What can hang from each mark
B: A K P V
A: B X
G: J
J: H R X
P: B
U: D X
D: U
H: J
R: J Q
K: B
Q: R
X: A U

Every row comes from one small tree of marks. Brackets hold a mark, then the marks that hang from it, in alphabetical order. Every link used is in the known rows. Which tree was each row made from?
In the rows, zero is written as 128.
Known rows
{K {B V}}: [ 98 167 134 112 162 113 121 150 115 132 134 162 158 139 106 115 153 128
 185 105 108 116  86 170 211 122  90]
{D U}: [112 145 124 123 143 119 126 155 103 101 125 152 162 131 133 127 174 124
 158 111 124 105  84 189 194 118  89]
{H {J R}}: [106 132 120 128 147 139 122 146 113 113 140 144 153 131 131 122 143 124
 124 139 127 103  88 180 176  94  96]
{B V}: [116 149 139 116 165 116 117 150 117 127 127 153 162 138 111 115 160 116
 164  97 118  91  72 169 199 120  96]
{P {B {A {X U}} K V}}: [103 162 149 114 152 102 104 136 140 158 104 134 168 122  72 103 189  57
 183 105 114  94  63 140 194 131 142]
{X A {U D}}: [117 152 104 114 111 105 109 176 100 109 121 162 162 172 114 123 196 108
 150 137 134 107  94 161 175 106 127]
{D {U X}}: [117 131 125 140 140 135 125 164 106 112 116 163 161 134 111 118 168 148
 151 103 122 109 111 182 198 125  90]
{J H {R Q}}: [ 80 145 128 130 137 160 112 165 114 106 143 136 173 123 147 127 124 130
 105 152 112 123 104 157 164  74 145]
{K {B A V}}: [108 176 146 109 163 114 130 153 125 131 122 152 151 124  99 124 148  85
 192 108 105 117  82 153 199 136  94]
{P {B {A {X {U D}}} K}}: [105 145 125 127 130 104  98 155 130 164 112 146 179 147  73 109 186  95
 170 120 135 135  78 150 187 113 155]
{R {J H} Q}: [ 78 147 142 132 149 137 110 169 135 114 158 132 167 120 143 121 147 156
 100 138 116 119 101 176 170 106 132]
{Q {R {J {X A U}}}}: [ 65 183 125 127 113 129  85 158 155  73 121 164 156 135 133 107 200 144
 145 174 111 153 123 150 132 121 116]
{U D}: [119 131 114 129 144 118 110 170 106 133 135 165 173 163 113 121 157 156
 152 112 140 131  87 179 193 101 107]
{J H R}: [ 97 130 125 121 134 154 117 155  99 122 133 138 165 134 142 124 123 132
 130 143 127 123 107 163 179  75 128]
{X {A B}}: [125 139 117 123 126 122 117 147 112 126 120 130 148 167 113 141 172 126
 166 142 131 138  66 172 181 116 119]
{A {B K P V} {X {U D}}}: [ 96 148 167 137 144  99 115 127 138 181 111 136 182 162  72  69 178 131
 194  96  89 105  66 142 200 114 122]
{Q {R {J H {X A {U D}}}}}: [ 54 175 128 117 102 147  91 177 158 101 131 156 163 151 123  95 197 157
 130 174 121 167 137 148 136  88 136]
{P {B A K}}: [114 133 119 121 152 120 112 151 134 155 118 134 168 133  78 131 169  83
 175 135 136 119  84 161 191 128 121]
{J H {R Q} {X A {U D}}}: [ 58 176 118 121  93 160  96 188 128  90 128 161 164 149 126 110 179 122
 116 179 108 138 124 137 138  61 159]
{A {X {U D}}}: [113 143 128 139 125 102  93 158  94 128 122 167 176 156 124 110 168 152
 152 102 133 125  82 168 190 100 136]
{U D X}: [123 116 114 145 142 134 108 179 110 143 125 176 173 166  91 112 152 179
 143 104 137 136 115 172 198 109 109]
{K {B {A {X U}} P V}}: [109 177 177 131 142 100 114 131 111 129 101 154 156 113 108 101 144  76
 200  94  82  94  93 135 200 148 111]
{H {J {R Q} {X A {U D}}}}: [ 68 178 113 128 106 145 101 178 143  81 135 166 152 146 114 108 198 114
 111 176 108 117 104 155 135  80 126]
{B {A X} K V}: [115 160 168 125 179 111 119 136 151 141 106 136 161 125  86 101 174  80
 189  76 108  91  77 142 187 136 111]
{P {B {A X} K V}}: [112 152 152 118 171 117 110 135 156 164 110 131 163 127  67 107 174  73
 184  91 120 112  63 151 197 134 128]
{G {J H R {X A}}}: [ 89 151 146 117 132 164  95 173 118 102 130 149 125 137 114 115 173 128
 135 164 124 112 121 151 157  81 114]
{U D {X {A {B K P V}}}}: [116 131 146 132 148 132 135 154 163 178 107 137 163 186  35  78 185 128
 187 109  93 110 107 140 193 130 101]

Which tree is each row?
[ 66 163 132 130 108 177 105 159 141 106 128 128 149 144 124 128 155 139
 131 183 106 169  95 147 143  72 150]
{J H {R Q} {X {A B}}}
[109 145 155 127 146 133 151 139 160 147  97 124 152 154  55  83 201  96
 193 109  78  84 103 149 193 147  82]
{D {U {X {A {B K P V}}}}}
[100 151 109 116 114 102 119 159 126 150 119 136 168 186  79 111 213 117
 176 153 122 124  78 151 175 102 134]
{X {A {B K}} {U D}}
[132 126 107 134 129 136 112 185 118 125 118 170 157 181  86 118 175 149
 144 115 138 131 123 166 184 116 113]
{U D {X A}}
[ 66 176 123 134 101 148 104 150 140  90 129 139 143 135 118 122 189 115
 125 193  99 130  75 154 137  87 131]
{H {J {R Q} {X {A B} U}}}
[102 157 144 112 130 101 131 145 145 162 111 131 170 178  62  82 205  88
 192 132  89  87  79 135 186 120 113]
{X {A {B K P V}} {U D}}
[ 57 175 128 127  88 163  99 159 126  99 122 134 155 138 129 124 169 123
 130 197 100 151  95 136 141  69 165]
{J H {R Q} {X {A B} U}}
[ 95 169 125 100 133  99 128 155 146 158 117 133 167 181  63  94 220  94
 184 135 106 105  61 142 181 107 127]
{X {A {B K V}} {U D}}
[ 59 159 150 140 141 150  94 170 148 105 150 151 161 117 135 113 159 180
 116 142 115 139 114 174 162 101 122]
{R {J H X} Q}
[123 131 154 140 155 115 125 142 128 136 107 138 169 127  96 112 153  84
 188 117 107  80 113 145 186 143  90]
{B A K P}
[ 65 163 135 142 146 142  87 151 162  96 135 165 168 126 133 105 161 191
 147 150 117 176 116 168 151 118  96]
{Q {R {J X}}}
[133 131 152 136 139 138 125 143 133 147 103 136 148 162  73 103 158 121
 175 111  95 105  94 149 195 142  99]
{U {X {A {B P V}}}}
[ 90 146 122 137 149 145 118 156 128  98 150 142 162 120 136 125 143 122
 101 149 111 102  84 174 162  93 111]
{H {J {R Q}}}
[113 147 153 119 153 116 134 129 151 153 110 117 155 162  72  97 184  89
 199 120  90  85  79 146 189 136  94]
{X {A {B K P V}}}
[119 157 149 116 122 107 123 133 115 133 106 129 154 154 101 108 179  81
 181 134  91  83  66 144 187 131 112]
{X {A {B P V}} U}
[ 85 145 137 129 110 137  89 157  90 118 118 162 161 132 129 117 171 146
 161 135 132 104 113 162 186  86 122]
{J H {X U}}
[ 67 168 140 147 150 133  91 167 153  91 147 168 163 119 131 114 166 182
 126 140 110 144 100 178 159 122 106]
{R {J X} Q}
[ 67 169 143 128 128 152  98 176 156  87 142 145 145 131 131 119 182 150
 117 154 115 134 122 168 148 108 128]
{R {J H {X A}} Q}
[ 71 157 130 146 142 158 101 156 141  89 142 160 155 116 128 116 154 145
 116 153 109 121  97 172 154  89 101]
{H {J {R Q} X}}
[106 140 127 128 111 103 122 149 125 155 111 134 171 182  79  99 197 111
 184 150 105 107  95 144 179 115 121]
{X {A {B K P}} {U D}}
[ 69 153 131 126 107 154  93 155  96 108 120 161 164 124 138 110 150 139
 145 160 118 123 120 150 168  68 133]
{J H R {X U}}
[ 90 153 145 117 105 132  91 179 111 146 129 144 135 169  84 110 209 148
 153 166 130 126  85 153 173  77 133]
{G {J H {X {A B} {U D}}}}
[111 141 138 144 120 106  96 129  90 137 116 139 166 146 127 124 160 153
 165 120 124 137  52 167 192 107 141]
{A B {X U}}
[ 59 169 120 140 119 144  97 172 135  98 144 174 168 131 118 102 174 145
 110 164 108 123  96 162 149  73 120]
{H {J {R Q} {X {U D}}}}
[101 148 159 131 170 113 116 121 147 166 118 124 165 150  82  96 174 138
 192  88 107 121  51 159 200 117 117]
{A {B K V} X}
[ 85 171 126 119 118 130  88 186 118  98 127 178 140 155 101 102 201 128
 138 173 118 119 105 144 150  86 118]
{G {J R {X A {U D}}}}
[111 160 177 131 152  97 119 141 143 154  99 146 177 136  76  74 177  72
 191  83  90  73  92 125 187 134 116]
{B {A {X {U D}}} K P V}
[109 119 144 146 147 117 122 127 123 162 119 127 173 153  93 107 154 142
 192 128 107 110  89 162 199 123  96]
{A {B K P}}
[ 63 176 145 123 114 155  86 184 119  81 134 152 138 122 125 115 187 109
 109 189 102  91 116 134 139  77 144]
{G {J H {R Q} {X A U}}}
[ 58 153 145 134 137 161  90 154 156 110 138 149 165 122 137 104 153 189
 136 152 122 170 130 165 155  96 111]
{Q {R {J H X}}}
[ 74 177 133 136 137 134  95 173 162  73 139 161 148 134 127 120 190 152
 126 151 111 139 107 171 144 129 111]
{R {J {X A}} Q}
[107 177 170 128 139  99 117 147 119 145 108 163 164 133  94  90 149  91
 195  92  87 114  93 135 199 135 115]
{K {B {A {X {U D}}} P V}}
[126 141 117 129 128 136 128 169 114  95 108 157 145 149 106 124 192 118
 151 115 123 106 119 175 184 132  95]
{D {U {X A}}}
[ 78 151 125 127 130 151 119 135 161 127 122 129 137 154  83 107 195 125
 167 171 114 136  93 162 153  92  98]
{H {J R {X {A {B K}}}}}
[123 152 140 135 126 103 101 160 104 127 110 159 169 141 116 118 164 109
 158 104 130 127  78 151 179 114 140]
{B {A {X {U D}}}}
